Each row was made from one walk, in order. Every step used is in the known rows, and no mark comes twice. Write each row's walk.
Known rows
dazova tavito vavak guzod: [ 12.9  16.1  -2.1   4.6 -21.2   2.4  -6.1   2.1 -11.4 -17.3 -25.1  11.3
  30.2  -8.4   5.7  17.8  16.4  -4.4   7.9  28.1 -33.9 -30.4  -9.3  13.4
  17.2 -21.3  34.9  20.4]
rinod dazova tavito vavak miburas zuzos: [ 17.7 -14.3  21.1   9.0 -12.0  -5.2 -10.5   7.0 -12.1 -24.8 -24.5  13.5
  12.3  -6.2   1.9  -6.8 -19.8  21.4  13.5   9.9 -13.2  -5.8 -25.1  17.7
  11.4 -32.2  11.5   3.7]
vavak miburas zuzos: [  1.3  -2.8  18.6 -12.1  23.1  -8.6 -10.3  17.3  13.0   7.6 -22.8 -15.8
   7.1  44.0  13.6 -22.9   0.1  11.9 -16.6 -35.0  -3.4 -15.6  -4.2  24.9
  31.9  -9.8   3.3 -25.8]
dazova rinod vavak miburas zuzos: [ 20.0 -12.9   3.1  12.1  18.4 -27.5  11.3  25.5  -2.9   8.5 -27.9  -4.0
  -3.5   1.5  15.9   8.1  20.2  -1.2 -10.7 -19.2   1.9  10.3  18.7   3.1
  19.5 -16.2  10.8   3.1]
tavito vavak: [ 11.9  -4.5   6.8   2.3  -9.3   6.0   8.4   0.7  -8.1  -9.5 -22.4  12.9
  27.3  -7.3 -13.6  10.6  13.8  17.7  15.2   1.4  -2.4 -15.8   7.6   0.0
   3.9  -0.6   4.7  10.8]
vavak miburas: [ -8.7  -6.8  14.9  -9.4  15.3  -0.3 -14.2   8.6  14.4  16.1 -14.5  -8.1
   8.2  26.1  13.6  -7.1  -5.1  13.4 -28.2 -15.0  -7.8  -6.3   0.5  22.7
  12.5  -3.8  -9.6 -19.6]
guzod vavak: [ 21.4 -17.8   2.4  -0.2  -0.8  11.4   0.7  -8.1  -3.3  -4.4  -1.1   1.8
  18.3  13.2  13.3 -10.3   7.4   9.0  15.3 -26.6   6.3  -2.8  11.4  17.3
   8.8   7.0 -12.1 -13.8]
dazova rinod: [ 22.8  -4.6  -8.7  14.8  -9.9  -1.0   9.2  12.1  -7.7  16.0  -5.4  -2.7
 -18.9  -9.7  18.7   7.9  18.1 -15.8 -13.2   3.1  -9.5   8.4   7.1   6.0
   9.8  -4.9  -8.9  11.6]
vavak rinod dazova tavito: [ -8.5  -6.0  19.7  16.4  -2.0 -19.6 -19.2   2.2  -8.5 -27.9  -6.8  21.6
  -0.4 -13.3   3.2  15.5 -43.3  11.8  -6.7  20.2   8.2   3.3 -16.2  -8.7
  -3.6 -20.7  -3.2  21.2]
kodeg zuzos miburas: [ -6.7  10.7  19.9  -1.1  -0.5   3.2  21.6   0.7  -4.5 -18.0   1.9   0.3
  -5.8  -3.5  18.1   1.4   8.8  -3.7  16.3 -22.8   8.0  -5.2   8.4  -2.0
  17.1 -10.0  -6.1  -6.5]
tavito dazova rinod vavak miburas zuzos guzod: [ 30.0 -11.1  25.8   7.2   7.5 -23.3   3.9   4.4  -6.7  -0.5  -9.2  -2.8
  -7.7  -5.0  11.4  -7.8 -10.5   9.9  -2.3 -15.2   8.2   5.5   3.9  12.1
   6.4 -25.6   1.8  20.4]
dazova tavito: [  2.1  13.8  -3.2  10.7 -11.0  -9.3  -3.5   9.2  -1.0  -9.8  -4.7   3.8
   9.5   0.7  11.1  12.9   2.1 -14.8   4.6  26.7 -16.8 -13.8  -9.5   1.5
   4.3 -31.8  23.0   1.5]
guzod vavak miburas zuzos kodeg: [ 19.4 -21.2   7.3  -4.3  17.3   4.6  -8.2  -3.9   6.6   0.1 -10.5 -13.0
  17.3  40.4  30.9 -28.7   2.9  13.8  -1.2 -51.0   3.0 -12.5  14.8  26.1
  33.2  -2.9 -17.8 -30.3]
zuzos miburas vavak rinod: [-10.0   7.3  20.3 -23.4  21.6 -25.9  -0.9   8.1  13.0 -13.4 -21.7   6.1
  -5.1  33.0  -2.5  -2.1 -15.7   4.8  -5.9 -46.7   5.3  -5.8 -12.7   8.3
   2.6 -15.1  -7.5  -7.8]
dazova rinod vavak miburas zuzos guzod: [ 22.1 -13.6   8.4   8.8  20.8 -18.8  10.6  23.6 -10.7  13.4 -26.5  -2.2
   2.4  -4.4  10.6  10.0  18.7   1.2 -10.3 -28.7   4.9  15.1  21.5  -0.3
  27.9 -19.4  10.8   7.5]
kodeg zuzos miburas vavak tavito dazova rinod: [ 12.1  24.4  24.1  -2.6  -9.6  -3.9  21.3  -4.8 -21.2 -22.4   6.5   5.8
 -15.0   6.2  15.3  -6.7   1.7 -10.3  10.6 -30.4  14.7  -7.2   2.6  19.5
  13.3 -13.1  -5.4  -4.5]
guzod vavak miburas zuzos: [ 23.5 -20.7  14.4  -8.4  15.2   5.1  -6.8   3.0   5.3   2.3 -16.6  -9.2
  22.1  43.6  23.2 -27.8   7.4  16.2   2.3 -52.0   4.1 -13.5   7.8  33.9
  31.6  -0.3 -10.4 -31.2]
rinod vavak tavito: [  0.0   0.8   9.3   4.0  16.7 -26.1  14.0  -1.3 -16.6 -18.3 -11.2  14.9
   9.3  -8.7 -13.4  22.6  -7.4  13.2   6.9  -6.7  29.4  -1.7  11.5 -14.5
  -5.0  -3.7  20.8   8.8]
zuzos kodeg: [-11.7  -3.6 -18.7  15.8   7.1  -0.9  -2.1 -23.4   5.0  -6.0  18.9 -12.8
 -14.8 -11.4  22.8  -2.8 -10.7  -9.2 -10.6  -0.4  -4.0   6.1  21.6 -24.5
   3.2  -4.4 -20.6   4.3]
dazova rinod vavak: [ 19.6 -10.8  -5.5  19.4   7.1 -23.1  16.6  18.2  -8.9   4.8 -16.1   4.0
  -7.2 -20.7   8.8  19.3  20.0  -6.9  -2.1  -0.5   3.1  17.8  21.6  -8.6
   3.8 -12.1   9.0  17.1]
vavak tavito: [  5.0  13.4   4.4  -4.3 -11.7   8.5   6.4 -13.8 -21.6   1.2   8.0   7.0
 -11.2   8.5  -0.1  11.4 -11.8  -1.0 -11.1  -1.5  14.2 -20.9 -12.5  10.5
   2.8   7.2  -8.9   5.3]
kodeg zuzos miburas vavak rinod dazova tavito: [ -2.7  20.1  27.5   1.3  -2.4 -10.4   8.3   2.8 -16.3 -37.6  -1.9  13.9
  -0.2   1.9   9.9  -1.6  -9.4  -4.4  15.8 -22.6  11.5  -1.0  -0.3   7.3
  14.4 -24.0   5.2  -6.6]
tavito dazova rinod vavak miburas zuzos kodeg: [ 24.3 -10.2  13.9  17.4   7.8 -31.8   3.5  -1.9   2.3  -8.3  -5.2  -7.2
 -18.7  -3.8  22.7 -10.7 -14.1   5.1  -6.0  -5.6   4.1   1.9   9.4   7.6
  -2.2 -24.1  -3.9  16.6]
zuzos guzod vavak rinod dazova: [ 15.7 -21.9  24.7  -6.3   8.3  25.3  -9.7 -12.7 -27.6   0.9   2.6  14.0
  28.6 -13.1  -4.2   3.2 -19.7  22.0   6.9 -41.3  20.3  18.2   8.4  -3.4
  30.8  -7.8 -20.2  12.5]

Which walk is each row?
[ 12.8 -15.7  20.0  11.7 -16.4  -1.1 -13.6   3.4 -12.1 -21.0 -19.9  16.4
  13.9 -14.7   1.6   0.6 -21.0  21.6   7.0  19.7 -15.0  -2.9 -23.3  16.1
   2.4 -29.0   5.7   6.8] -> rinod dazova tavito vavak miburas
[ -6.7   4.6  23.6 -18.8  16.2 -28.1  -4.8   9.7   8.5 -22.3 -23.4  12.0
  -4.4  25.7   0.0  -1.1 -24.8   5.1  -2.8 -35.4  -0.4  -3.9 -22.3  11.2
   1.5 -28.3  -2.5  -4.3] -> zuzos miburas vavak rinod dazova tavito
[ 22.7  -4.3  -4.1  16.7   1.8 -19.1  19.6  11.7 -19.5   4.9 -12.3   8.6
 -11.4 -15.2   9.6  24.2  14.5  -6.3  -8.4  -2.1  10.4   7.5  15.6  -3.8
   4.1  -8.3   4.9  20.4] -> dazova rinod vavak tavito
[  4.9  -9.6  17.5  -3.2   0.1   7.1  -1.6   5.6   2.1   1.8 -32.2   7.6
  33.0  10.0  -4.3   5.9   9.7  27.4  -3.7  -8.1  -7.8 -20.5   7.5  16.6
  11.8  -3.0  -1.2  -3.5] -> tavito vavak miburas
[ -3.3   6.0  14.6 -28.7  17.6 -17.9   6.2   6.5  11.9  -7.6 -19.4   0.4
  -5.5  31.2  -3.3  -9.7  -3.5   1.0   0.4 -48.7  -2.5  -4.8 -13.3  15.9
   2.7 -14.7  -3.9 -15.2] -> zuzos miburas vavak
[ 15.4 -14.5  15.0  13.6 -21.0  -0.5  -6.8   0.5 -16.0 -25.9 -15.8  19.1
   9.8 -23.2  -3.5   3.6 -20.0  17.2  16.8  24.4 -13.3  -0.5 -23.1   9.1
  -1.9 -28.7   7.8  13.6] -> rinod dazova tavito vavak
[ 12.3  10.2  20.7 -23.7   4.5 -17.7  11.4   0.2  -0.7  -5.4 -13.1   2.7
 -20.8  31.2   5.1  -6.4 -11.7  -1.3  -8.8 -45.1   1.8 -14.4 -22.2  27.5
   0.5 -15.8 -13.7  -3.7] -> zuzos miburas vavak tavito dazova rinod
[  1.2  26.8  16.8 -14.1  -1.3   2.4  10.5  -6.2 -15.1 -25.4  -2.4   3.9
   1.4   6.3  10.5  -9.5  10.6  -8.5  11.8 -34.1   0.8  -4.0   5.2  17.4
  22.3  -2.3   8.6  -7.4] -> kodeg zuzos miburas vavak guzod
[ 36.1 -11.9  21.0  -7.6  -6.0  33.3   3.6 -17.6 -36.5  14.1  12.0   7.7
  15.0  -7.8   5.7   2.3  -4.4   8.9   2.9 -42.6  16.4   4.1   6.8  12.1
  31.5  -6.9 -21.8  14.4] -> zuzos guzod vavak tavito dazova rinod
[ 44.4  -4.9  19.3  -9.0   6.7  10.8   7.3   0.7 -28.7   0.8  -3.3  -5.7
   6.6  19.2   6.5 -21.2   3.9   1.3  16.1 -57.7  18.1  -8.7  -2.2  14.9
  50.4 -16.0   0.2   2.8] -> miburas zuzos guzod vavak tavito dazova rinod
[ 15.2 -13.9   1.3  14.6  14.5 -23.3   9.5  21.9  -2.4  11.3 -23.3   0.6
  -3.8  -7.6  15.4  14.4  17.9  -0.1 -16.8  -9.2  -0.5  14.6  21.1   1.7
   9.2 -13.1   5.1   6.7] -> dazova rinod vavak miburas
[ 15.7   7.1  19.4   4.6  -4.8  33.0  12.4 -12.3 -36.3 -11.8  18.8   6.1
  24.6 -19.9   7.7  -1.5  12.0  -0.6  23.8 -31.9  21.3  11.4  29.0  -1.5
  37.5  -3.2  -2.2  -2.6] -> kodeg zuzos guzod vavak
[  1.5   1.1   0.0  -6.4  21.1 -21.0  -3.1  -3.5  -9.4 -19.3 -24.1   8.8
  21.9 -20.4  -8.7  10.8   8.1  11.7   5.0  -4.7  -2.3   6.8  12.8  -4.2
   5.8   6.7  39.3  22.3] -> rinod vavak guzod
[  6.0   6.6   9.6   8.6 -10.6  -4.4  -4.6  14.5   1.4  -9.6 -27.2   8.5
  32.4   7.6   8.7  16.3  10.5   4.0   0.8  21.1 -22.5 -29.3  -4.5  12.8
  12.5 -33.9  20.9  -1.2] -> dazova tavito vavak miburas
[ 13.8 -15.6  14.3  14.3  -9.1  -5.0 -12.7  -0.1 -10.5 -27.2 -18.6   9.9
   7.4  -9.9   9.0  -8.4 -22.8  17.8   8.8   9.6 -14.5  -4.3 -18.1   9.8
  12.8 -34.9   4.7   5.2] -> rinod dazova tavito vavak miburas zuzos kodeg
[  2.2  10.3   7.0  16.4 -12.6 -12.7  -3.2  11.2  -5.7 -22.8 -21.1  19.4
  28.0  -4.5   1.4  29.0   0.7   0.5   7.2  29.1 -10.8 -26.1  -2.1  -5.6
   6.8 -33.6  22.4  16.5] -> dazova tavito vavak rinod
[ 28.6  -8.3  22.2  -5.6  12.8   3.3  -4.0   7.2 -22.9 -14.5 -11.5   2.3
  20.1  13.9   0.9 -17.7  -7.2   6.9  22.6 -50.8  14.6  -2.3  -5.2   1.7
  51.1 -26.4  10.8   1.0] -> miburas zuzos guzod vavak rinod dazova tavito
[ 17.0  31.1  -6.6 -26.1  -0.2  -2.5 -20.4 -13.8 -22.5 -14.6  -7.4   8.3
  14.0  17.6 -18.1 -24.2   1.1 -10.9  -8.7 -24.6 -15.5   2.3  -7.2  40.5
  10.5  15.1  29.3  -0.8] -> miburas vavak guzod
[ 29.0  -5.7  11.9  13.4 -15.7 -11.8   4.7  -4.6  -3.6   0.4   5.8  -2.3
 -24.6  -9.9  17.2  -6.9 -11.8  -1.5  -5.6  11.9  -4.1   0.8  -6.0  17.2
 -13.7 -13.4 -13.4  23.0] -> tavito dazova rinod
[ 28.8  -5.1  11.5  10.9  -5.5 -22.5   2.8  -5.9  -8.4  -8.1  -7.1   2.7
 -14.3 -20.5  13.4  -1.8  -7.6   5.7  -2.5  10.1  -5.4   4.6   0.0  15.2
 -10.7  -9.6   6.5  33.6] -> tavito dazova rinod vavak guzod
[ 18.3  -9.9  12.1   7.9 -23.3   3.7 -13.3  -4.7 -19.8 -26.3 -19.1  19.8
  12.0 -25.9  -1.3   2.0 -17.2  16.2  12.8  25.2 -23.7  -2.9 -27.2  17.1
   4.4 -19.1  15.1  21.4] -> rinod dazova tavito vavak guzod
[ 23.4  -5.2  -9.2  10.3   3.3 -16.2   7.6   9.6 -14.2   3.8 -22.2   5.0
  -4.5 -23.4  11.7  16.3  23.5  -7.4  -9.7  -1.0 -12.2  14.3  14.8   3.0
  12.6   0.4  18.8  28.2] -> dazova rinod vavak guzod
[ 15.3  -9.4  24.2 -10.4   7.3   9.4   1.2  10.3  -6.3   1.9 -36.4   3.1
  38.9  16.5  -8.0  -3.6  13.1  26.5   3.8 -32.4  -2.4 -20.8   7.5  14.3
  34.0 -11.5   5.1  -3.1] -> tavito vavak miburas zuzos guzod
[  0.7  -4.4  14.5   8.2  -3.9  -4.7   0.9   2.0  -7.4 -17.1 -24.4  22.0
  28.9  -7.6 -14.5  21.5  -2.7  22.4   5.6   3.5   8.4 -16.3   9.1 -10.6
   2.7  -2.5  -1.3  21.2] -> tavito vavak rinod
[  6.8   7.2   4.9  12.2  -3.1 -10.4  -3.5  11.4   1.7 -14.8 -25.2   0.9
  27.4  12.7  16.1   8.3   8.5  -1.1   2.8  10.2 -21.2 -30.8   1.5   5.0
  23.5 -39.8  21.1  -1.8] -> dazova tavito vavak miburas zuzos kodeg
[ -7.6 -12.0  10.3   3.3  42.7 -37.8   1.0  10.6   8.8 -14.5 -27.0  -5.2
  16.8  12.0   2.5  -2.8  -2.1  18.5  -1.3 -30.1  15.4   3.6  24.3 -13.7
  15.7 -18.1  22.3 -10.7] -> rinod vavak miburas zuzos kodeg
[ 16.3  31.6   1.8 -17.2  -5.0  -6.2  -4.7 -12.8 -29.2 -13.0   6.4  13.2
   3.0  29.4 -21.9 -11.1 -12.7 -10.5  -6.6 -26.6  16.8  -6.0  -7.7  30.1
  -0.9   4.8  11.8 -14.5] -> miburas vavak tavito
[ 14.7  12.6  16.2  -2.1 -17.6  -0.2   3.3 -21.8 -19.9  -6.8  15.8   6.5
 -19.0   5.7   4.4   2.3 -27.9   4.8  -9.2   6.4  18.1 -24.4 -20.3  20.0
 -10.5  -0.3 -13.9  14.9] -> vavak tavito dazova
[  1.0  13.3  11.2 -36.8  15.4 -10.4  -2.6  -0.9   7.9  -8.7 -24.8   0.1
  -2.3  28.5   0.5 -12.6   0.1   0.0  -6.4 -47.5 -17.3  -7.9 -19.4  27.8
  13.1  -3.6   5.1  -3.8] -> zuzos miburas vavak guzod
[ -9.9 -13.1  20.6  10.8   2.1 -15.1 -18.5  -2.4  -8.2 -21.5  -3.8  20.5
  -5.2 -13.0  -4.1   9.0 -44.4  19.7  -9.1   7.3  16.4  11.4 -12.3  -9.8
  -5.7  -5.1 -15.0  20.5] -> vavak rinod dazova
[ 16.8 -18.7  22.7 -15.5  13.9  32.7  -7.8  -7.4 -16.3  19.2  -1.8  -1.2
  34.3   4.8   4.8  -5.4  -0.5  17.8  -2.8 -51.8   7.6   9.9  14.7  11.8
  39.7  -6.6 -17.1  -7.6] -> zuzos guzod vavak miburas
[ 17.3   3.6   1.8 -10.3 -15.5  16.0  -3.1 -10.6 -15.1  -9.7 -29.9  12.7
  31.2 -13.2  -8.6   7.1  19.1  16.2   5.8   1.7 -24.7 -21.4   0.2  17.7
  17.0  14.5  17.7  28.0] -> tavito vavak guzod
[  1.0  12.1  17.1 -30.1  11.7 -13.3   8.5   0.4   2.0  -6.5 -15.5   5.0
 -10.3  36.0  -3.4  -5.0  -9.2   0.5  -4.6 -49.2   5.3 -14.9 -19.5  20.0
   5.1 -11.1  -7.5 -12.1] -> zuzos miburas vavak tavito
[ -3.5  -4.7   7.4  -4.6  25.8  -8.7 -11.9   5.6  15.8   5.7 -14.3 -21.9
  -0.7  38.1  24.3 -24.9  -4.6   6.6 -22.5 -36.3  -5.5 -12.7   5.8  12.6
  34.7 -13.7  -7.3 -25.0] -> vavak miburas zuzos kodeg
[ 12.5   4.7  24.7   1.3  -0.5  32.6   7.6 -10.1 -33.0  -5.4  14.0   4.2
  27.1 -10.5  12.8  -4.8   9.4   4.0  15.2 -36.8  18.8   8.1  29.6   5.9
  41.0  -5.7  -5.5 -10.7] -> kodeg zuzos guzod vavak miburas
[ 25.2  -6.5  19.1 -11.4  19.0   6.2  -0.5   6.1 -18.8  -5.7  -9.6  -2.9
  20.6  21.3  -1.4 -18.1   0.5   5.2  18.8 -60.8  20.9  -2.8   4.8  -0.8
  52.5 -14.4   7.2  -2.5] -> miburas zuzos guzod vavak rinod
